Known rows, with every step that occurs:
Z-N-P: [-12.9  13.9  -4.7  -9.3  -0.8 -38.8  22.6  50.9 -65.5  21.9  43.0   3.9
 -23.4  -8.7 -30.9  43.1  -8.0  13.9 -12.1 -46.9 -15.6 -10.6 -17.9 -28.5
 -12.4]
M-Z-N: [-20.8  10.4 -59.6 -45.3  -2.1 -16.0  11.5  -0.6 -63.7 -21.6  43.2 -25.9
  14.3  24.0 -22.4   7.7 -39.9  -8.7  26.4 -18.5  -3.7  -4.5  17.9  -6.3
 -12.0]
X-R-Z-B-H: [  3.3  54.5 -23.7  34.5   7.9  25.9 -35.0  33.5  66.2   6.4  33.7  12.8
  33.7   5.9   2.6 -14.9 -15.9  -9.9  32.1 -45.5  37.5  -6.2   0.3 -11.6
  24.0]
P-N: [  2.4  10.5 -18.6 -16.8  -0.4 -32.4 -18.3  16.3   1.4  20.8  11.4  -8.7
   4.5  -6.0   0.1  48.2  30.3  14.2 -33.6  10.9  29.6 -12.3 -17.7   4.8
 -26.4]
H-B-Z-N: [  9.6  22.6 -53.3 -28.8  13.9 -42.3  27.6  -8.2  -4.3 -32.4  38.9  43.4
  17.5 -32.2  12.3  34.9  48.5   9.3  -5.6 -47.8 -12.0 -16.7  25.0 -43.1
 -22.3]
H-B-E-R-Z: [ 37.0  41.6 -13.6  -4.5 -51.3 -30.8 -20.4 -19.2   6.6  44.4  -2.4  18.0
  13.3 -17.9 -11.6  -5.6  54.8 -17.8 -29.0 -58.5  28.2 -17.5 -14.1   3.4
  19.0]
X-R-Z-B: [ -4.5  21.5 -32.7  10.5 -13.8  -1.0 -29.4  15.3  46.8  20.5  37.9  -3.0
  35.4  23.4   1.0 -38.8 -28.2 -13.8  46.3 -14.7  39.7  -3.8  -7.0 -35.6
  13.9]
N-P-M: [  0.3  -1.2  18.5  26.1  -1.8   8.7  -4.9  26.8 -38.3  26.4  -1.1   4.6
 -37.9 -20.9   1.7  69.1  15.2  48.2 -27.7 -32.6  23.8  -9.7 -26.8  -6.1
 -24.4]
B-E: [-17.3  -3.1  -7.8  -2.9  -5.0 -29.1  -5.4  12.7   0.2  60.3  45.2 -30.8
 -17.5  -8.1 -28.8   9.3  43.1  -3.7 -76.5 -49.1  42.4  -9.9 -12.7 -13.4
  17.7]
X-R-Z-N-P-M: [ 32.5  46.6  17.5  24.6 -22.3  14.2  -8.6  22.5 -12.0   2.8  18.2  16.3
   1.9  -1.3 -35.6  27.0 -36.2  -0.3  47.7 -32.9  15.9 -17.5 -10.4 -33.1
  -9.3]
B-E-R-Z-N: [ 31.9  49.4 -18.8 -17.4 -50.6 -45.2  -1.6  -2.1  -5.8  33.4  44.8  -0.7
  31.2 -24.4 -53.4   3.0 -13.0 -36.3 -25.5 -63.9   8.0 -12.4  -5.0  17.3
  22.1]
B-E-R-Z: [ 25.0  34.8  -0.7   6.2 -39.6 -21.8 -12.0 -12.1  18.2  48.2  19.3 -10.3
  10.3 -16.8 -44.1  -9.3   8.0 -24.5 -51.8 -68.2  37.8 -12.4 -12.8  21.7
  24.8]
N-P-M-Z-J: [-25.0 -52.2   7.2  11.6  40.3  48.3   0.2   3.3 -90.0  -4.5 -29.4  -6.8
 -46.4 -17.8 -28.6  54.6 -43.0   6.0  17.8 -29.2 -15.8  14.7  14.5  -0.3
 -16.5]
N-P-M-Z: [ -1.8  -9.7  14.8   9.6  10.5  29.3  -4.3  -2.2 -76.3  -2.7  -8.3  -6.1
 -40.0   0.7 -10.6  49.4 -29.7  25.5  -6.4 -29.3  22.9  -7.1  -1.1   1.9
 -16.9]
B-H: [-16.3  36.1 -22.8  21.2  15.8  -0.6  -5.7  32.9  13.7  14.9  17.1 -14.1
  -6.7 -10.7   0.0  38.7  37.7  24.7 -35.1 -57.4  30.2 -14.5 -13.0  16.6
  -7.9]
J-Z-N-P-M: [-10.3  30.5  30.6 -16.2 -26.7  -2.6  -5.9  24.5 -65.3 -24.0   9.1  24.8
 -16.8 -64.9  12.0  87.8 -17.5  24.2  -3.6 -36.6  21.1 -11.7   3.1 -16.4
 -18.4]
H-R-Z: [ 28.1  20.7 -72.3  16.0 -28.5 -14.4 -17.2 -11.5  11.7 -26.3  10.1 -43.5
  -0.9  44.9  20.0 -30.7  41.6  -3.0  35.0 -19.4  46.4 -10.6 -32.9 -20.6
  10.9]
R-Z-M: [ 31.2  10.1  -0.1  -9.9 -15.9 -31.9  -5.3 -34.8   5.9 -11.2  11.0 -13.0
   8.0   0.1 -38.0 -38.2 -38.5   9.5  34.4   8.5  19.6  -4.4 -12.0  -7.9
  10.9]
Z-B-E-R: [-11.3 -11.0 -11.1  -8.1 -23.6 -11.5 -33.8  24.8  -4.4  86.7  54.5  -1.6
  26.1 -31.8  -7.2  18.9  16.0 -11.2 -59.6 -66.7   4.0  14.0  -1.6   7.6
  20.6]
N-P: [-17.6   3.0  15.6  20.2  13.5 -19.6  13.2  39.5 -44.5  37.0  24.1 -13.8
 -43.9   2.0 -20.2  30.1  12.7  23.3 -34.5 -47.8  16.3 -13.4 -29.8 -21.5
 -11.7]
X-R-Z-J: [-20.0  -5.1 -28.6  25.6  17.6  21.7 -11.8   9.1  29.6  23.2  -2.4 -28.6
   8.1  22.8 -43.4 -34.2 -12.6 -34.3  41.9 -29.7  25.8  -0.5  -0.2 -31.1
   2.6]
H-B-E-R: [  2.6  12.1 -12.1  -7.7 -35.0 -12.4 -22.0   4.9 -17.7  86.2  10.1   4.3
   0.1 -16.3  -7.3  19.1  85.4  -9.6 -63.3 -66.8  12.2  -7.1 -12.5  -4.6
  -1.7]
J-Z: [-43.9  22.0 -10.1 -17.7 -14.8 -12.0 -14.5   3.1  -9.2  -5.4  10.9 -21.5
  -5.4 -25.5  20.3  23.6  17.6  10.4 -27.3 -37.3  64.1 -16.8  -3.1 -13.0
  -6.2]
E-B: [-21.6   9.8 -20.2  -0.5  -9.7 -18.4  11.9  34.9  -6.8  86.3  50.9 -17.7
  20.3  46.0   5.8  -8.3  32.6  21.4 -48.4 -26.2  32.0   6.6  -2.9  10.3
 -30.0]

Rows:
[-23.3 -20.4 -27.6 -14.7  -6.2 -33.3 -23.8  27.1   5.3  51.2  64.9  -2.6
  10.0 -26.2   2.7  10.8  14.2  -5.8 -52.3 -37.3  21.4  12.5  -0.7 -21.3
  32.6] | Z-B-E
[ -5.0  -1.5 -81.0   4.8  21.0  46.3 -38.2  14.2 -30.1 -26.7  30.0 -25.9
   7.4  31.1  42.3  -1.2   6.5 -10.5  42.9 -36.3   3.3  15.0  13.7  -0.3
  22.5] | M-Z-B-H-R
[ 23.4   2.8 -87.7   1.8 -30.8 -18.2 -32.7   2.0  16.9 -27.3  28.1 -12.2
  19.1  29.4  49.1 -31.0  16.6  -3.8  60.2  -7.8  24.9   8.4 -25.1 -25.6
  24.4] | H-R-Z-B
[ -3.1   7.4 -11.3  10.5  29.8 -13.8  33.5   5.5  24.0  50.6  62.8  12.3
  19.0  13.2  -2.4  -6.7  37.1  12.3 -70.9 -58.3  36.2   0.0  30.5  -2.0
 -25.7] | E-B-Z
[-13.1 -21.1 -15.2 -25.3  -7.6  13.6 -27.8  -3.4 -40.5  59.2  44.9 -12.8
  21.8  -5.8 -21.1   0.6 -28.8 -33.3 -35.8 -60.2  -2.1  12.6  22.6  16.4
  29.5] | M-Z-B-E-R
[  2.3  28.1 -43.8  36.1   1.0  27.3 -11.6  47.1   2.5  69.6  38.9 -28.7
  12.0  60.8  30.9  -7.7  88.5   8.2 -32.1 -52.1  30.5  13.9  -8.2  15.2
 -13.7] | E-B-H-R
[ -2.5   7.3 -51.3 -41.3 -15.2   9.2  -5.0 -12.5 -59.3 -32.7  17.2 -11.2
  23.6   3.8  -3.1  45.6 -41.7  18.1  34.0  -3.4   1.3  -0.9  18.8   9.8
 -28.9] | P-M-Z-N
[  2.1 -11.2  -5.7  10.6 -11.2  -6.8  -6.4  -6.5   1.1  49.6  -4.5 -12.0
   3.6 -34.7 -57.1  -4.7  -0.8 -46.5 -36.6 -69.8   3.1   8.1   1.9  19.2
  28.0] | B-E-R-Z-J
[-25.2 -40.2 -16.2  11.1  57.7   2.0  41.2  11.7   8.0  49.4  39.6  12.3
  14.7  -6.0 -17.0   1.7  23.2  -8.0 -54.9 -64.0   1.6  24.5  44.2  -4.7
 -22.7] | E-B-Z-J
[-20.7  21.4 -47.2   8.7  -7.4  32.5 -54.4  27.7  -0.7 -28.3  20.5  -8.2
   8.5 -27.1  75.1  27.9  43.8  -2.4  18.2 -51.9  39.4   4.8   7.0 -11.3
  24.2] | J-Z-B-H-R
[ -6.1  11.8 -35.1  -2.5  16.0  49.4 -35.4   3.8 -15.9 -33.2   6.9  19.3
  22.5 -26.8  41.4  56.9 -39.2  26.9  20.0 -25.5  16.7   9.3  21.9  31.6
  -4.0] | P-M-Z-B-H
[ -1.1 -34.5  22.7  -4.3  10.2  20.5 -20.1   7.6 -62.4  24.4  32.7  25.1
 -27.1 -36.5  -9.1  43.4 -42.1  -0.9 -28.9 -39.8   7.8   9.5  17.6  -9.8
  31.6] | N-P-M-Z-B-E
[-18.0  -6.6  25.2 -27.2 -11.7  -4.6 -19.7 -23.3 -23.1   3.0  11.1 -17.3
  -5.2 -31.4 -15.0  -0.8 -14.9   8.8   1.6  -9.1  34.7  -2.1  10.8 -18.6
   3.3] | J-Z-M
[  4.9  13.1   4.1  -2.1 -16.3 -11.2   8.1  36.3 -60.8   8.0  22.9  22.2
 -17.3 -33.3  -7.9  82.0 -10.1  35.2   0.0 -31.9 -10.0  -7.6 -15.9 -12.4
 -27.0] | Z-N-P-M
[ -3.4  -2.6 -30.7   9.9  -6.6  -2.0  -5.6  -3.0  -5.9  17.8 -21.4 -13.9
  15.3 -15.4 -33.6   4.8 -18.3 -19.0  15.6 -47.8  -5.6   7.2  -8.2  24.1
  -9.7] | E-R-Z-J
[ 33.8  15.8   2.8   0.6  14.9 -14.0  26.1   1.9 -37.7 -31.7  11.6  75.8
 -15.9 -65.9  18.2  89.0  39.4  34.4  -4.5 -54.8 -20.8 -14.4  19.2 -40.7
 -30.3] | H-B-Z-N-P-M
[  7.2   6.1 -36.6  -1.5  25.0 -23.1  17.2 -18.2  17.2 -13.9  12.6  31.0
  -5.1 -23.0  23.9  22.2  72.3  20.8 -28.6 -52.4  21.0 -18.1  15.3 -39.1
 -19.7] | H-B-Z
[ 10.4   6.9 -27.4 -11.6 -27.7 -47.8 -17.9   2.0  31.9  13.0  52.3  16.1
  19.2 -27.4  -4.1 -15.3 -18.4 -13.0 -22.0 -24.8  36.5   2.8  -6.5 -14.2
  54.9] | R-Z-B-E
[ 14.3  27.1 -38.4  -6.2 -37.5 -23.0 -26.4   3.1  14.0  11.2  23.2  12.1
  47.4 -13.1  14.9   0.6 -30.4   1.0  20.7 -35.1  10.0   5.2 -13.8  20.3
   5.2] | E-R-Z-B
[ 14.2  -5.1 -23.2  -0.9 -25.1 -15.1 -13.3 -13.3 -11.9  38.9 -25.3  20.4
   5.5 -35.7 -27.6  -0.6  39.0 -39.9 -14.6 -62.0  -8.7   5.2   1.8   0.0
  19.3] | H-B-E-R-Z-J
[ 64.8  64.2  -8.6  38.0 -28.8  23.1   0.1  41.2 -30.5   4.4  26.9  37.9
  10.4  16.4  18.1  27.3  19.0   8.8  29.7 -47.7   2.9  10.6  -2.5  20.3
  -1.3] | E-B-H-R-Z-N-P-M
[ 65.3  47.4  23.3  -1.7 -60.5 -19.3 -11.4   0.5 -50.4  27.4  -3.2  67.0
   2.1 -58.3 -18.5  56.1  17.0  -5.7  -7.8 -61.4 -16.3 -11.7  -6.0  -1.6
  11.1] | H-B-E-R-Z-N-P-M
[-36.9  32.2 -26.8 -42.4 -28.2 -30.2  -5.6  16.3 -30.9 -20.8  34.4  -9.2
  16.6 -31.7  12.9  36.2  -7.1   0.9  -0.8 -30.2  30.4 -15.2   7.6 -19.6
  -7.9] | J-Z-N
[  9.5 -28.6  35.8   2.9  -8.1  42.5 -33.5   4.3 -77.9  55.9  20.4  21.7
  -9.8 -40.4 -19.0  53.4 -40.5 -12.1 -40.1 -65.4  -8.2  14.6  21.6  17.4
  20.0] | N-P-M-Z-B-E-R
